Each row was made from one path, in order. Every step used is in the known rows, and no mark comes twice. Write each row's path.
Known rows
nazol > vutodig > guvomip > fusil: -16 -47 18 68 35 -26 -55 30 -11 -48 -39 15 -22 23 -13 26 -19 -7 14 -24 1 35 51 -16
fusil > guvomip > farin > zalo > nodut > fomo: -6 -56 -25 -28 22 14 -40 21 -14 15 -48 1 11 28 -14 -67 8 27 33 -38 2 22 36 23
zalo > vutodig > nazol > farin: 27 -24 -7 20 32 -22 1 13 -2 7 -70 -36 -15 23 16 -1 -7 24 16 18 18 -8 106 -7
guvomip > farin > nazol > vutodig: -31 -7 -7 52 -18 -22 -53 -14 15 -11 -38 -18 -13 22 -31 -25 5 -11 27 -41 15 40 53 4
fomo > padod > nazol > vutodig > guvomip: 3 -41 4 77 53 -36 -49 50 15 -30 -36 4 -14 12 -29 -4 -14 -17 37 -17 0 -35 44 -8
nazol > vutodig > guvomip > farin: -20 -10 25 73 32 -45 -44 1 8 -19 -55 3 -20 9 -5 6 -12 2 32 -33 8 24 63 -8
nodut > fomo > padod > nazol: 19 -63 -30 27 41 21 -11 36 6 21 1 1 -2 39 -47 -41 -1 -16 21 -9 21 -48 33 22
fomo > padod > nazol > vutodig > guvomip > farin > zalo > nodut: -13 -36 -1 71 57 -39 -75 59 13 -30 -68 2 -1 11 -24 -28 3 -9 65 -31 -18 -16 45 -15
fomo > padod > nazol > farin > zalo > vutodig > guvomip: 27 -61 -5 48 57 -37 -17 53 -4 -8 -67 -5 -25 19 5 -34 -8 6 59 16 -4 -38 43 -16
fusil > guvomip > farin > zalo > nodut > fomo > padod > nazol: -3 -65 -42 0 38 16 -49 58 -7 12 -41 1 14 35 -29 -78 18 5 53 -39 -8 -20 34 27
zalo > farin > nazol > padod > fomo: 23 1 -55 50 29 -9 -6 30 -13 15 -17 -31 10 13 -42 -56 24 7 25 -17 -5 -21 71 38
fomo > padod > nazol: 25 -37 -27 59 41 -4 -4 38 12 -4 -10 -3 -1 19 -35 -17 12 -23 29 -6 15 -50 16 13
nodut > fomo > padod > nazol > farin > guvomip: 15 -33 -33 0 45 -6 -10 26 8 7 -7 -27 -12 25 -36 -55 -4 -10 18 -22 15 -37 38 -15
fusil > guvomip > farin > zalo > nodut > fomo > padod: 8 -59 -32 -17 17 6 -52 31 -9 6 -50 -13 -2 30 -30 -87 16 11 47 -38 -18 13 42 39
fusil > guvomip > farin: -3 -13 -12 33 12 -16 -12 3 -7 -4 -38 -1 -4 11 1 -20 15 9 31 -36 12 19 35 25
vutodig > nazol > farin > zalo > nodut: 29 -11 -29 -9 25 -22 -30 33 3 -2 -64 -31 5 19 8 -14 11 16 26 17 11 10 57 -17
padod > fomo: 18 -14 -16 67 17 -9 7 7 -1 21 -16 10 10 16 -23 -15 14 -7 17 -19 26 -36 17 11
vutodig > nazol > padod: 18 -8 -28 33 39 -1 -15 16 -7 -1 -40 -31 -1 22 -19 10 10 10 8 9 14 -8 64 26
fusil > guvomip > farin > nazol > vutodig: -37 -14 -13 31 -27 -24 -65 -2 5 -21 -48 -13 -10 17 -19 -39 8 2 32 -58 4 51 52 16
nazol > farin: 28 2 -20 24 13 -27 12 18 8 -1 -21 -17 -5 8 0 -6 -2 9 19 9 18 4 41 -6
nodut > fomo: 15 -54 -14 -2 26 18 -2 1 -1 22 -5 1 -5 33 -31 -31 -11 8 -1 -9 30 -5 36 18
zalo > nodut > fomo > padod > nazol > vutodig > guvomip: 7 -75 -2 39 69 -6 -59 80 17 -12 -38 1 4 23 -45 -41 -28 6 22 -24 -11 -41 82 -5
zalo > nodut > fomo > padod: 38 -67 -23 3 34 14 -18 41 10 7 -20 -21 1 25 -54 -61 -7 7 8 -13 -5 -22 64 29
zalo > vutodig > guvomip > farin > nazol > padod: -9 -47 4 76 30 -11 -20 12 -15 0 -75 -22 -24 19 -18 -42 -7 26 28 -18 -7 20 92 25

Write each row's path
-16 -8 -39 39 -11 -3 -30 13 -15 -6 -41 -25 -2 16 -23 -47 22 15 30 -38 -4 39 47 46 | fusil > guvomip > farin > nazol > padod
-10 -20 -15 51 -16 -6 -20 -18 4 9 -29 -13 -16 25 -25 -35 18 -10 20 -30 26 31 35 18 | guvomip > farin > nazol
35 -40 -41 -29 20 -5 -49 40 1 16 -58 -42 -8 41 -21 -60 6 10 30 11 -2 1 79 6 | vutodig > nazol > farin > zalo > nodut > fomo > padod
-32 -57 3 28 64 -5 -69 47 3 6 -55 20 10 29 -19 -34 -17 14 41 -34 8 -7 56 -24 | padod > nazol > vutodig > guvomip > farin > zalo > nodut > fomo
2 -22 15 71 36 -28 -11 0 -4 0 -47 7 -22 13 0 -5 1 3 26 -20 19 12 48 7 | vutodig > guvomip > farin
12 -50 -26 4 24 5 -40 18 2 17 -41 -16 -4 34 -43 -74 14 -1 42 -23 -7 5 44 27 | guvomip > farin > zalo > nodut > fomo > padod
-10 -55 5 22 37 -26 -84 29 5 -9 -67 -9 -17 28 -37 -63 -11 5 50 -36 -21 18 71 5 | nazol > vutodig > guvomip > farin > zalo > nodut > fomo > padod
-28 -60 11 65 0 -17 -76 21 -10 -45 -40 7 -30 32 -28 -4 -14 -13 10 -34 3 57 50 -12 | farin > nazol > vutodig > guvomip > fusil
27 -31 -30 5 22 -12 -10 6 2 -2 -15 -29 -16 15 -29 -47 13 0 14 -11 13 9 58 22 | zalo > farin > nazol
17 3 -34 75 30 -5 9 26 -9 16 -17 -5 20 12 -34 -13 14 6 20 -10 7 -36 32 27 | nazol > padod > fomo
22 -7 -30 33 45 -32 -3 28 14 -20 -18 -31 -10 5 -24 -30 9 -18 28 -17 9 -36 21 -23 | fomo > padod > nazol > farin > guvomip
14 -41 -20 19 46 -14 8 34 -1 6 -44 -1 2 20 9 -17 -5 15 44 19 18 -32 26 -24 | padod > nazol > farin > zalo > vutodig
-3 -67 1 46 54 -12 -55 48 10 -4 -26 8 -15 32 -40 -30 -26 -10 27 -23 6 -35 61 -1 | nodut > fomo > padod > nazol > vutodig > guvomip
-3 -40 0 25 33 -8 -28 -27 -13 15 -84 -18 -20 36 8 -13 15 6 40 -5 23 7 63 7 | guvomip > farin > zalo > vutodig > nazol
16 7 -35 69 33 -2 -13 21 -14 24 -41 -19 15 25 -22 1 22 4 16 -6 16 -36 65 26 | vutodig > nazol > padod > fomo
-7 -65 20 70 17 -16 -21 -8 -7 5 -73 -6 -34 24 -8 -43 -7 14 24 -26 13 22 79 10 | zalo > vutodig > guvomip > farin > nazol
-1 -48 -18 -6 29 15 -28 9 -3 25 -38 -2 8 33 -25 -54 5 14 29 -21 12 14 38 12 | guvomip > farin > zalo > nodut > fomo
19 -42 -46 -1 24 0 -22 41 1 23 -14 -7 -7 41 -25 -53 4 -10 46 9 16 -27 16 0 | nodut > fomo > padod > nazol > farin > zalo
-5 -23 -17 32 46 -4 -28 -7 -21 10 -86 -32 -11 32 -2 -10 14 19 43 4 4 5 77 23 | guvomip > farin > zalo > vutodig > nazol > padod
30 -13 -28 -4 23 -25 -10 39 7 -10 -42 -16 9 5 -3 -29 4 19 32 12 1 8 25 -17 | nazol > farin > zalo > nodut
-11 -36 7 69 0 -20 -32 -10 -3 5 -50 -1 -29 22 -13 -34 6 -3 22 -29 23 35 46 12 | vutodig > guvomip > farin > nazol
-12 -29 -8 28 -13 -16 -48 -5 17 -20 -25 -15 -11 19 -39 -25 -6 -8 12 -26 16 24 35 0 | farin > nazol > vutodig
0 -83 -7 16 63 -7 -76 68 9 -11 -46 8 0 29 -44 -51 -21 1 40 -21 -10 -31 44 -10 | farin > zalo > nodut > fomo > padod > nazol > vutodig > guvomip
-7 -7 -23 70 38 -6 -24 -1 -27 34 -86 -20 7 36 -5 -20 27 13 52 -11 6 -23 78 23 | guvomip > farin > zalo > vutodig > nazol > padod > fomo
15 -62 -3 1 38 -1 -26 -15 -11 5 -72 -16 -19 34 0 -11 5 9 26 10 23 -9 47 4 | farin > zalo > vutodig > nazol
2 -48 -36 18 42 7 -25 42 -12 -12 -2 -17 -14 41 -37 -37 0 -22 13 -28 8 -9 42 -20 | nodut > fomo > padod > nazol > farin > guvomip > fusil
22 -71 -31 -2 41 4 -11 42 -4 25 -38 -12 -10 42 -19 -62 -10 7 49 14 7 -42 50 -1 | nodut > fomo > padod > nazol > farin > zalo > vutodig
25 5 -20 20 14 -25 -9 14 3 6 -45 -31 -11 22 11 8 6 6 13 14 27 9 72 -7 | vutodig > nazol > farin
23 -34 -10 2 24 -25 4 8 -4 0 -55 -16 -14 17 8 -26 -7 22 40 18 9 1 35 -11 | nazol > farin > zalo > vutodig
28 -57 -21 10 19 10 -14 10 4 15 -8 -13 -18 35 -49 -51 -3 -10 14 -10 11 -14 42 34 | nodut > fomo > padod
30 -18 -15 -16 75 -29 4 -14 0 -23 -14 -35 -18 -5 -23 -32 8 2 9 -27 10 -13 44 -4 | zalo > farin > guvomip
